Each row was made from one walk, in order. Every step used is in the known rows, and no mark comes twice. Write each row's walk.
In the rows, 128 means zero.
Known rows:
rusog neki nipob beba: [107 158 151 119 130 106  43 143 115 101 128 124   4 148 124 200 147 159
 112 133 114 134 165 118 149 118 118 102 123]
sevav sobasan: [132 143 116 131 132 129 103 142 135 130 144 175 142 140 136 126 118  96
 141 145 132  76 136 117 128 139 116 135 137]
beba gevo: [113 136 121 108 114 138  83 102 143 125 103 140 105 137 146 100 134 111
 115 145 125 145 130 135 175 131 116 108  99]
beba sevav likis: [143 169 123 102 102 162 114 129 129 117 165 198 118 110 133 156 120 128
 135 126 128 101 113 140  95 137 168  68 128]
sevav likis kolo: [125 167 135 115 117 129 143 132 110 153 175 168 190 106 152 193 135 113
 120 102 148 114 123  63  85 133 132 125 127]
likis sevav: [111 118 101 108 134 124 142 116 117 139 135 179 155 111 117 132 108 153
 110 120 125 147 111 147 136 121 131 131 119]
beba sevav sobasan: [145 139 112 131 122 157 121 118 142 120 156 207 131 128 139 107 107 103
 144 128 130  71 141 131 111 136 143 103 141]
sevav neki: [125 137 107 127 119 128 128 142 113 119 140 153 187  95 133 131 141 162
 151 156 133 101 118 141 126 140 122 114 118]
kolo beba nipob neki: [129 149 141 165  98 152 117 123 123 144 110  65 111  84 140 147 134 165
 136 106 116 161 102 105 156 124 131 125 156]
nipob neki rusog: [128 156 145 114 122 154 119 135 124 154 126  40 110 119 121 173 142 191
 136  91 112 141 122  87 126 132 121  90 120]
beba nipob: [120 123 120 136  97 139 112 140 138 149 120 111  94 149 140 105 133  87
 115 121 139 131 105 131 155 110 142 129 138]
nipob neki: [125 139 120 134 115 131 118 122 117 119 116  89 152  66 138 151 120 184
 129 105 102 144 122  88 130 128 117 117 144]
neki rusog zisil: [105 138 171 115 130 135  85 159 129 178 125  74  61 166 115 135 153 191
 124 128 127 120 131 189 115 139 139 102 120]
kolo beba nipob neki rusog zisil: [108 152 185 143 114 155  76 152 125 188 114  34  47 138 122 148 158 216
 131 113 123 146 116 177 136 140 140 101 139]
kolo beba sevav: [164 145 154 157 127 178 163  84 135 115 143 163  93 124 122 120 126 154
 153 123 133 139 135 169 117 137 169  99 142]
nipob beba: [121 149 128 117 119 107 108 147 120  98 131 142  38 141 118 166 131 138
 114 138 118 133 127 141 123 125  84 117 119]
sevav beba: [136 105 153 125 112 116 144 137 118 101 118 163 149 105 118 145 121  88
 136 126 115 133 141 141 137 139 125 141 139]
neki sevav beba: [130 111 166 115 114 124 104 119 117  77 124 149 183  90 100 153 121  87
 154 131 122 138 130 137 121 146 131 135 133]
beba nipob neki sevav: [112 141 138 125  99 149  56 112 126 101 122  60 164  74 121 139 128 144
 144 113 123 142  96  96 129 123 134 115 141]
sevav beba kolo: [119 135 132 110 122 123 161 130 132  75 118 180 175  96 128  90 139  82
 141 129 124 143 132 111 188 144 119 112 128]
kolo beba nipob neki rusog: [132 164 158 137 109 174 119 133 129 168 122  22  76 130 123 168 152 177
 143  92 124 157 109 106 145 128 134  97 131]
likis sevav neki nipob: [116 140 131  98 137 127  85 123 106 142 146 176 195 114 126 151 131 190
 130 131 125 132 131 120 132 121 154  96 111]
beba nipob neki sevav likis kolo: [114 174 141 111  96 146  95 120 110 143 169 123 210  74 148 199 138 118
 128  91 147 124 102  45  93 129 139 116 136]
neki rusog: [132 148 149 108 133 151 126 141 134 159 135  73  91 166 112 154 150 153
 139 109 135 126 128 123 123 130 131  97 108]
kolo beba nipob: [139 142 150 165 108 155 127 126 136 153 121 100  77 149 131 122 142 108
 138 131 145 152 102 152 164 122 144 138 146]
likis kolo beba sevav neki: [149 153 133 152 120 164 175  98 113 126 165 188 187  85 138 138 144 179
 163 132 147 114 130 137 109 146 153  98 132]
beba sevav neki: [138 137 111 125 111 151 142 117 121 105 152 186 175  87 135 113 130 170
 152 143 133  95 124 156 111 137 150  80 124]
beba nipob neki rusog zisil: [ 97 139 167 125 107 143  67 163 126 179 115  35  59 137 127 138 150 204
 118 107 116 132 114 164 131 133 140  94 134]
likis kolo beba nipob neki: [126 154 142 168  99 152 135 113 118 156 125  72 144  78 150 161 136 156
 131  88 126 166 107  75 146 121 128 136 158]

Which walk is each row?
[113 179 131 102 117 144  33 139 118  94 151 136 125  86 118 203 149 123
 150 148 137  93 118 122 113 149 154 104 126] -> rusog neki sevav likis
[126 148 132 119 134 139  64 124 134 106 149 156 178 123 120 132 123  94
 159 148 139  76 126 122 110 145 121 129 135] -> neki sevav sobasan
[120 107 149 124  87 139  89 137 131 106 119 124 141 117 115 125 131  54
 138 123 136 138 104 142 152 125 141 136 144] -> neki sevav beba nipob
[121 173 145 103 118 138 108 116 110 137 181 155 217  93 138 202 138 108
 134 107 153 114 115  64  76 136 139 120 124] -> neki sevav likis kolo
[105 152 161 111 116 141  85 162 120 151 144 119  44 147 113 147 158 225
 134 143 125 102 127 216 105 145 131  63 115] -> nipob beba sevav neki rusog zisil
[139 149 150 112 115 147 100 108 130  95 151 177  44 146 126 146 118 158
 118 111 114 135 149 143 108 112 147  65 127] -> neki nipob beba sevav
[117 149 116  94 132 148 136 141 115 160 151 122 154 127 108 161 150 193
 143 127 139 120 107 143 126 136 130  86  96] -> likis sevav neki rusog
[130 157 155 138 125 154 104  89 140 134 103 133  84 141 139 113 144 124
 136 155 130 165 132 156 178 143 119 122 102] -> kolo beba gevo
[133 182 152 100 110 141 117 118 111 136 190 202 137 123 149 205 129 133
 112  89 140 117 138  69  76 122 148  83 124] -> neki nipob beba sevav likis kolo
[108 158 151  92 115 122  38 114 134 110 111 149  36 166 141 141 136 130
 102 147 114 160 144 131 169 119 100  89  88] -> neki nipob beba gevo
[142 194 177 148 126 158 127  96 104 133 164 118 183  75 132 218 144 165
 160 108 144 150 115  78  98 150 134 129 143] -> nipob neki sevav likis kolo beba
[139 141 126 122 108 145 131 115 131  91 148 180  42 134 123 135 116 147
 119 119 118 126 136 158 111 122 129  80 130] -> nipob beba sevav
[120  95 130 112 118 112 158 128 109 114 124 206 170  90 110 149 105 113
 120 116 113 150 124 154 143 137 125 143 129] -> likis sevav beba
[119 152 140 118 102 160 110 145 132 168 121  30  87 127 127 160 148 164
 129  85 122 142 107  91 144 121 130  86 128] -> beba nipob neki rusog
[148 187 169 153 132 152 158 111 110 153 164 149 151 117 138 199 145 142
 148 116 150 142 126 106 104 144 137 139 137] -> sevav likis kolo beba
[102 142 160 115 127 134  83 166 119 171 134  94  98 144 117 138 162 213
 137 145 131 103 126 198 114 149 139  89 116] -> sevav neki rusog zisil
[112 142 146 104 119 131 122 115 127  50 116 146 212  48 119 108 136 105
 154 118 118 152 122  88 178 149 119 102 133] -> nipob neki sevav beba kolo
[117 109 155 126 119 125  79 122 116  67 118 136 147  74 104 170 139  90
 153 135 124 124 150 138 146 152 139 143 142] -> rusog neki sevav beba
[124 187 138  94 105 147  51 131 112  98 151 120 175  58 122 197 128 152
 151 131 120 117  96  99  92 148 139  88 124] -> nipob neki sevav likis
[110 106 141 133  91 134  70 139 130 100 112 113 112 104 121 139 143  59
 137 128 136 128 120 141 172 128 149 141 149] -> rusog neki sevav beba nipob
[131 160 126 128 124 143  61 128 133  96 158 204  48 141 137 161 123 126
 132 132 121  72 165 125 129 133 140  86 142] -> rusog neki nipob beba sevav sobasan
[132 197 153 115  95 164  53 127 116 113 145 105 147  71 122 192 137 140
 157 131 130 132  84 110 112 144 149  94 138] -> kolo beba nipob neki sevav likis
[119 146 142 120 120 141  74 102 118  88 126  73 185  57 113 152 128 167
 151 116 117 141 111  99 111 136 127 113 136] -> nipob neki sevav
[129 150 143 122 117 146  81 112 127  90 145 165  21 138 127 162 131 162
 118 117 116 124 164 140 125 117 153  70 130] -> rusog neki nipob beba sevav
[116 134 119 140  89 140 103 134 126 138 108  72 122  81 146 135 124 149
 118 100 111 147 102  86 150 115 124 118 150] -> beba nipob neki
[140 189 146  87 101 147  74 139 121 104 169 204  61 130 128 191 124 143
 124 125 119 108 126 132  91 128 159  51 119] -> neki nipob beba sevav likis
[124 159 159 141 127 152 128  77 133 150 121 140 123 134 153 132 148 125
 129 133 143 167 137 118 165 139 116 134 108] -> likis kolo beba gevo
[111  94 122 122  90 127 133 144 124 138 118 171 127 117 123 120 116  74
 111 113 128 150 102 151 167 117 138 142 138] -> likis sevav beba nipob
[157 185 147 123 109 173 126 117 126 120 164 189 100 114 128 169 128 143
 150 134 133 117 115 159  99 146 171  76 134] -> kolo beba sevav likis
[146 189 182 145 134 155 133  99 109 139 170 139 168 105 128 207 146 136
 159 120 156 140 120 102  95 150 142 135 135] -> neki sevav likis kolo beba
[120 177 143 107 111 140 105 114 104 131 174 134 225  62 142 212 134 136
 134  94 140 124 112  43  75 137 133 115 131] -> nipob neki sevav likis kolo
[150 159 164 130 132 161  95 104 117 130 151 162 158 122 130 143 139 188
 157 133 128 127 147 137 122 131 178  75 127] -> kolo beba sevav neki nipob
[127 139 151 116  95 155 115 148 127 158 116  48 103 115 121 168 142 144
 135  83 114 148 114  99 149 127 130  95 133] -> sevav beba nipob neki rusog
[107 180 139  93 135 116  95 130 130  80 131 162  87 138 130 119 149 133
 120 131 125 150 140  96 177 123 106  78 109] -> neki nipob beba kolo
[134 149 110 121 106 139 131 132 117  84 155 194 117  98 127 137 134 175
 143 150 126 100 123 163 110 135 123  73 120] -> nipob beba sevav neki
[133 175 134 111 102 141 146 123 113 131 188 201 127 112 148 199 128 123
 112  95 142 112 128  84  76 129 135  91 128] -> nipob beba sevav likis kolo
